Every row comes from one small tree of marks. Brackets hold a mark, then the marks that hang from it, in alphabetical order. Every link used is in the known rows. Which tree was each row made from?
Known rows
[sibiser [fiboliv popa [tanuf [biled nafir]]]]: [-0.65 -0.51 -0.34 -1.48  0.54 -1.13  2.92  1.19  0.89  3.08  0.31 -0.98
 -0.58 -0.68  1.02 -1.48  2.56  0.90  1.20 -1.02  0.40 -0.99 -0.56  1.27
  0.42  0.37 -0.56 -0.55  0.00]
[tanuf biled [fiboliv popa sibiser sikir]]: [-1.14 -0.99 -1.87 -2.97  0.25  1.41  3.79  2.31  0.42  2.93  2.04  0.96
 -0.55 -0.18  0.27 -1.84  1.55  1.15 -0.73 -0.86  0.74 -0.46 -2.41  3.55
  1.03 -0.56 -1.86 -3.35  2.02]
[nafir [biled [tanuf [fiboliv popa sibiser]]]]: [ 2.15 -0.65 -1.37 -1.88  0.06 -0.66  0.51 -0.17  0.91  0.24  0.05  0.56
 -0.22  0.54 -0.46 -0.62  0.55  1.24  1.53  2.10  3.25  1.02  0.22 -0.23
  0.32 -1.22  0.51 -1.79  0.20]
[tanuf [biled nafir] [fiboliv popa sibiser sikir]]: [-1.06  0.31 -1.85 -3.78  0.14  0.87  3.63  1.97  0.67  2.04  1.81  0.49
  0.04 -0.21  1.31 -1.24  1.16  0.61  0.09 -0.53  1.36 -0.40 -1.41  4.00
  1.80 -1.09 -0.89 -4.34  1.79]
[fiboliv popa tanuf]: [-1.07 -2.25 -0.52 -0.77  1.10 -0.61  2.36  0.47  0.31  2.40  0.59 -0.07
 -0.06  0.83  0.04  0.06  2.52  0.74  0.20 -2.07 -0.54 -1.09  1.00  1.26
  0.03  1.42 -0.91 -0.37  0.04]
[sibiser [fiboliv popa sikir [tanuf biled]]]: [-1.09 -1.62 -0.61 -0.28  1.04 -0.05  4.74  1.74  1.35  3.71  0.22 -0.40
 -1.58 -0.21  1.03 -2.39  3.88  1.78  0.40 -1.01 -1.47 -1.29 -0.76  2.26
 -0.41  0.62 -1.83 -0.46  0.27]
[sibiser [fiboliv popa tanuf]]: [-0.88 -2.56 -1.50 -0.53  1.04 -0.36  3.59  0.74  0.86  3.95  0.08 -0.62
 -1.44 -0.24 -0.21 -2.06  2.38  1.30  1.34 -1.50 -0.38 -0.75 -0.37  0.51
 -1.16  0.25 -1.26  0.73  0.20]
[tobab fiboliv]: [-0.66 -0.31 -2.85 -0.50  0.64  0.02  2.44 -0.45  0.30  1.37 -0.55  0.58
 -0.30  0.18 -0.28 -0.88  0.98  0.28  1.64 -0.66 -0.09 -0.07 -0.89  0.74
  0.24 -0.43 -0.10  1.20  0.64]
[tanuf [fiboliv sibiser]]: [-0.78 -1.40 -1.70 -2.12 -0.66  1.06  1.58  0.48 -0.73  1.92  1.66  0.04
 -0.83 -0.15 -1.02 -1.52 -1.16  1.14  1.41 -0.24  1.30  0.84 -1.58  0.84
 -0.24 -0.72 -1.35 -1.71  1.61]
[sikir fiboliv]: [-2.30 -2.43 -0.43  1.04  0.70 -0.21  0.41  1.16  0.31  1.01 -0.43 -0.72
 -0.29 -0.32 -1.26 -1.09 -0.74  0.81 -0.36  0.26  0.54  0.63 -0.98 -1.39
  0.69 -1.25 -1.62  0.68  0.30]
[sibiser fiboliv]: [-0.03 -0.63 -0.90  0.37  0.04  0.07  1.90  0.38  0.67  2.06 -0.52 -0.67
 -1.54 -0.99 -0.23 -1.90  0.37  0.79  1.39  0.39  0.03  0.18 -1.45 -0.68
 -0.86 -0.91 -0.65  0.81  0.24]
[sibiser [fiboliv popa sikir [tanuf [biled nafir]]]]: [-1.17 -0.61 -0.49 -0.85  0.83 -0.50  4.72  1.44  1.29  3.18  0.27 -0.59
 -1.28 -0.31  1.79 -1.99  3.44  1.40  0.67 -0.79 -1.23 -1.25 -0.03  2.75
  0.11  0.19 -1.07 -1.30  0.17]
[biled nafir [tanuf [fiboliv popa sibiser sikir]]]: [ 0.93 -0.38 -2.64 -2.39  0.00 -0.96  3.93 -0.47  0.50  1.57  0.25  1.76
 -0.63 -0.46  1.71 -0.74  0.18  0.81  2.43  1.26  2.36  0.43  0.98  3.00
  0.51 -1.94  0.17 -2.94  0.78]
[nafir [biled [tanuf [fiboliv popa sibiser sikir]]]]: [ 1.84 -0.49 -1.32 -1.58  0.50 -0.41  1.53 -0.02  1.17  0.40  0.02  0.67
 -0.70  0.78  0.11 -1.03  1.04  1.46  1.34  2.36  2.28  0.87  0.26  0.80
  0.21 -1.21  0.35 -2.13  0.09]
[nafir biled]: [ 1.14  1.00  0.95 -0.34  0.00 -0.01 -1.69 -0.14  1.28 -1.78 -0.65 -0.84
  0.48  0.93 -0.34  0.35  0.19  0.31 -0.15  1.67  0.84  0.77  0.71 -1.19
  0.51 -0.42  0.98 -0.78 -0.87]
[biled [tanuf [fiboliv sikir]]]: [ 1.39 -0.53 -1.59 -0.60  0.42 -0.85  2.44 -0.44  0.26  1.39  0.04  2.43
 -1.12 -0.96  1.36 -0.98  0.07  1.58  2.24  2.84  1.22  0.17 -0.21  1.90
 -1.10 -0.26 -0.39 -0.76  0.49]
[sikir [fiboliv popa]]: [-2.65 -3.32 -1.61  0.34  1.37  0.06  2.00  1.76  1.40  2.49 -0.21 -0.51
 -0.11  0.16 -1.83 -1.02  0.33  0.62 -1.02 -0.54  1.01 -0.02 -1.01 -1.04
  0.93 -1.56 -1.33  0.61  0.51]
[sikir [fiboliv sibiser]]: [-2.97 -3.13 -0.68 -0.01 -0.16  0.40  0.85  1.22 -0.83  1.42  0.62 -1.59
 -0.20  0.24 -1.82 -1.45 -0.75  0.70 -0.75 -1.20  0.71  1.51 -1.02 -1.46
  1.41 -1.70 -1.93 -0.19  0.91]

Write each row's tree
[ 0.30  2.35 -0.11 -3.10 -0.02 -0.54  0.04  0.80  0.01 -0.01  1.09  0.63
  0.31 -1.22  1.30 -0.08 -0.98 -0.18  1.00  1.98  2.47 -0.27 -1.49  2.11
  1.43 -0.15  0.15 -2.43  0.53] => [tanuf [biled nafir] fiboliv]
[-0.63  1.34  2.15 -0.52  0.24 -0.95  1.91  0.28 -0.22 -0.46  0.55 -0.37
  0.14  0.33  3.14  0.17  2.45  0.85 -0.42 -0.23 -1.97 -0.80  1.95  3.52
  0.89  2.31 -0.43 -2.47 -0.22] => [fiboliv sikir [tanuf [biled nafir]]]
[-3.43 -4.24 -1.81 -0.64  0.39  0.59  2.29  2.02  0.27  2.93  0.67 -1.25
  0.08  0.52 -2.40 -1.61  0.34  0.81 -1.15 -2.43  1.07  0.69 -1.20 -0.91
  1.57 -2.17 -2.01 -0.25  1.24] => [sikir [fiboliv popa sibiser]]
[ 1.35 -1.14 -1.68 -1.79 -0.29 -0.93  1.37 -0.36 -1.07  1.31  1.09  1.33
 -0.82 -0.78  0.29 -0.94 -0.55  1.10  2.38  1.48  2.48  0.96 -0.47  0.94
 -0.34 -0.64 -0.71 -0.83  0.73] => [biled [tanuf [fiboliv sibiser]]]
[-1.66 -2.70 -2.89 -2.06  0.44  2.16  4.59  1.28  0.87  3.77  1.39  0.76
 -1.09  0.42 -0.70 -2.20  0.60  1.55  0.72 -1.15 -0.01 -0.20 -1.39  2.72
 -0.35 -1.20 -1.69 -2.82  1.95] => [tanuf [fiboliv popa sibiser sikir]]
[-0.78  0.09  0.58 -2.27  0.77 -1.51  1.78  1.06  0.10  1.07  0.91 -0.38
  1.02  0.48  1.51  0.73  2.65 -0.03 -0.52 -1.38  0.61 -1.52  1.05  2.30
  1.55  1.56 -0.06 -1.68 -0.11] => [fiboliv popa [tanuf [biled nafir]]]
[-1.54 -2.35 -0.63 -0.14  1.35  0.17  4.69  0.85  1.03  2.83  0.31  0.35
 -0.54  1.24  0.95 -0.54  3.42  1.66 -0.42 -1.84 -2.32 -1.41  1.37  2.92
 -0.70  1.53 -1.38 -1.41  0.21] => [fiboliv popa sikir tanuf]
[-3.03 -4.01 -0.65  0.16  1.45 -0.61  2.20  1.45  0.25  2.97  0.20 -0.72
 -0.18  0.53 -1.37 -0.99  1.23  1.39 -0.31 -1.52  0.21 -0.39 -0.03 -0.67
  0.67  0.02 -1.91  0.40  0.45] => [sikir [fiboliv popa tanuf]]
[-2.02 -2.01 -0.08 -1.96  0.02  0.38  4.51  1.94 -0.51  2.86  2.03 -0.58
  0.17  1.31  1.26 -1.14  4.38  1.23 -1.63 -3.72 -1.53 -0.91  0.37  3.85
  1.35  1.39 -2.09 -2.78  1.15] => [fiboliv popa sibiser sikir [tanuf biled]]
[-1.33 -2.74 -1.15  0.49  1.11  0.25  5.35  1.08  1.55  4.33 -0.16 -0.10
 -2.07 -0.14  0.70 -2.48  3.16  2.18  1.07 -1.36 -1.90 -0.85  0.00  1.81
 -1.43  0.11 -1.64 -0.09  0.33] => [sibiser [fiboliv popa sikir tanuf]]
[-1.75 -2.57 -2.18 -0.73  0.10  1.69  4.53  1.21  0.77  2.66  1.03 -0.14
 -0.53  1.31 -0.05 -1.53  2.42  0.73 -1.50 -3.11 -1.39 -0.09  0.01  2.44
  0.67 -1.39 -1.26 -2.28  1.35] => [fiboliv popa sibiser sikir]
[-2.86 -2.05 -0.06 -0.99  1.30 -1.33  1.68  1.98  0.47  1.75  0.53 -1.00
  0.54  0.32 -0.31 -0.64  1.28  0.79 -0.85 -0.97  1.11 -0.49 -0.16  0.31
  2.00  0.19 -1.24 -0.50  0.03] => [sikir [fiboliv popa [tanuf [biled nafir]]]]
[ 1.72 -1.33 -2.79 -1.59  0.84 -1.45  1.99  0.05  0.48  2.23  0.12  2.53
 -0.73 -0.73  0.29 -0.83  0.21  0.91  2.16  2.02  2.71 -0.24 -0.75  1.06
 -0.64 -0.63 -0.28 -0.38  0.29] => [biled [tanuf [fiboliv popa]]]
[ 1.41  0.12 -2.45 -1.89  0.82 -1.53  3.51 -0.68  1.25  1.30 -0.44  2.49
 -0.84 -0.70  2.00 -0.09  0.10  0.80  2.79  2.65  2.19 -0.43  1.00  2.82
  0.07 -1.34  0.83 -2.27  0.19] => [biled nafir [tanuf [fiboliv popa sikir]]]
[-1.03 -1.38 -0.08  0.97  0.49  0.12  3.84  0.16  0.69  2.89  0.10 -0.61
 -2.08 -0.44  1.04 -2.49  2.20  1.99  1.78 -0.38 -2.23 -0.45  0.00  1.32
 -1.33  0.59 -1.68  0.16 -0.02] => [sibiser [fiboliv sikir tanuf]]
[-3.34 -3.72  0.17 -0.16 -0.04 -0.37  1.45  1.26 -1.44  1.91  1.23 -1.97
 -0.15  0.69 -1.35 -1.59  0.27  1.58 -0.44 -2.02 -0.10  1.39  0.00 -0.91
  0.96  0.10 -2.54 -0.17  0.69] => [sikir [fiboliv sibiser tanuf]]
[-0.67  0.45 -1.63 -4.53 -0.11  0.15  1.91  2.01 -0.07  1.83  2.03  0.18
  0.50 -0.39  0.30 -0.97  0.16 -0.14  0.38 -0.54  2.96 -0.20 -1.57  2.54
  2.21 -0.99 -0.26 -3.55  1.42] => [tanuf [biled nafir] [fiboliv popa sibiser]]
[-1.21  0.17  0.48 -1.20  0.97 -0.71  3.79  1.25  0.84  1.18  0.58  0.07
  0.29  0.93  2.27  0.19  3.70  0.81 -0.81 -1.27 -1.25 -1.87  1.56  4.13
  1.17  1.40 -0.61 -2.83 -0.05] => [fiboliv popa sikir [tanuf [biled nafir]]]
[-3.63 -2.83 -0.14 -1.60  0.38 -0.88  2.19  2.01 -0.46  2.38  1.40 -1.72
  0.64  0.51 -0.59 -1.07  1.32  0.77 -1.01 -2.48  1.23  0.25 -0.29  0.38
  2.64 -0.43 -1.92 -1.54  0.67] => [sikir [fiboliv popa sibiser [tanuf [biled nafir]]]]
[-2.14 -1.03  0.08 -2.34 -0.10 -0.07  4.43  1.39 -0.42  1.88  1.84 -0.86
  0.38  1.28  1.83 -0.70  3.89  0.96 -1.36 -3.33 -1.21 -0.65  1.48  4.16
  1.93  0.91 -1.24 -3.89  0.80] => [fiboliv popa sibiser sikir [tanuf [biled nafir]]]
[-3.36 -1.89  1.13 -0.91 -0.32 -0.98  0.99  1.44 -1.40  0.90  1.37 -2.17
  0.54  0.31 -0.17 -0.97  0.29  0.83 -0.88 -1.74  0.82  0.89  0.04  0.01
  2.46  0.19 -2.17 -1.47  0.40] => [sikir [fiboliv sibiser [tanuf [biled nafir]]]]
[-2.54 -1.82  1.32 -0.07  0.62 -1.17  0.16  1.72 -0.47  1.12  0.75 -1.19
  0.11  0.12 -0.43 -0.71  0.65  0.91 -0.70 -0.22  0.33  0.12 -0.40 -0.39
  1.37  0.98 -2.19  0.25  0.01] => [sikir [fiboliv [tanuf biled]]]
[-1.92 -2.33 -3.30 -0.48  1.91  0.38  6.06  0.33  0.97  3.72 -0.14  0.72
 -0.93  1.12  0.41 -1.06  3.62  1.61  1.34 -2.04 -2.08 -1.07  0.30  3.17
 -0.14  0.80 -1.04  0.21  0.98] => [tobab [fiboliv popa sikir tanuf]]
[-3.47 -3.72 -0.49 -1.33  0.53 -0.58  2.28  2.60 -0.86  3.07  1.73 -1.70
  0.22  0.71 -1.40 -1.48  1.85  1.24 -1.41 -2.99  0.73  0.15 -0.92  0.19
  2.16 -0.21 -2.62 -0.84  0.90] => [sikir [fiboliv popa sibiser [tanuf biled]]]
[-0.33  1.55  2.21 -1.52 -0.21 -1.62 -0.01  0.18 -1.01 -0.54  1.01 -0.73
  0.89  0.09  1.90  0.72  1.23 -0.02  0.22 -0.37  0.12 -0.56  1.58  1.75
  1.37  2.33 -0.25 -1.59 -0.49] => [fiboliv [tanuf [biled nafir]]]
[-3.86 -4.88 -1.15 -0.62  0.52 -0.03  2.98  1.66 -0.43  3.49  1.15 -1.70
 -0.29  0.98 -1.81 -1.56  1.32  1.57 -0.57 -3.05  0.38  0.44 -0.18 -0.38
  1.54 -0.62 -2.58 -0.43  0.90] => [sikir [fiboliv popa sibiser tanuf]]
[-1.04  0.45  1.71 -2.38 -1.17 -1.16  0.47  0.43 -2.35 -0.22  2.05 -1.61
  1.14  0.65  1.28  0.00  1.43  0.08 -0.17 -2.44  0.24  0.40  1.28  1.93
  2.12  1.80 -0.73 -2.33  0.38] => [fiboliv sibiser [tanuf [biled nafir]]]
[ 2.14  0.09 -0.64 -1.21 -0.06 -0.43  0.62 -0.61  0.62 -0.57  0.07  0.64
 -0.75  0.60  0.50 -0.98  0.58  1.45  1.55  2.89  1.87  1.31  0.67  0.55
 -0.09 -0.84  0.13 -1.90 -0.05] => [nafir [biled [tanuf [fiboliv sibiser sikir]]]]
[-0.36 -0.41  0.59 -0.33  0.10 -0.86  1.69  0.89 -0.23  2.13  0.89 -0.88
 -0.94 -1.00  0.85 -1.96  1.78  1.06  1.20 -0.32 -0.20 -0.59 -0.81  0.48
 -0.21  1.30 -1.43  0.45  0.08] => [sibiser [fiboliv [tanuf biled]]]
[ 0.87 -2.07 -2.86 -1.82  0.04 -0.45  3.97  0.15  0.27  2.83  0.65  2.02
 -1.23 -0.32  0.53 -1.42  1.03  1.54  1.70  0.91  1.50  0.19 -0.42  2.42
 -0.42 -1.20 -1.08 -1.57  1.13] => [biled [tanuf [fiboliv popa sibiser sikir]]]
[-1.61  0.35  1.79 -1.63 -1.01 -0.18  2.47  0.56 -1.34  0.00  1.86 -1.33
  0.49  0.86  2.35 -0.55  2.28  0.98 -0.62 -2.13 -1.79  0.20  1.61  3.66
  1.71  1.48 -1.40 -3.59  0.36] => [fiboliv sibiser sikir [tanuf [biled nafir]]]
[-1.48 -2.06 -3.27 -0.96  1.68 -0.47  4.02  0.00  0.61  3.51  0.09  0.26
 -0.37  0.87 -0.21 -0.60  2.79  1.07  1.81 -2.46 -0.45 -0.95 -0.15  2.05
  0.02  0.83 -0.52  1.01  0.78] => [tobab [fiboliv popa tanuf]]
[-0.80 -1.40 -0.59 -0.99  0.69 -0.90  3.02  1.66  0.71  3.51  0.75 -0.73
 -0.84 -0.62  0.22 -1.93  2.82  1.24  0.91 -1.00  0.06 -1.08 -1.32  0.95
  0.06  0.83 -1.30  0.29  0.15] => [sibiser [fiboliv popa [tanuf biled]]]
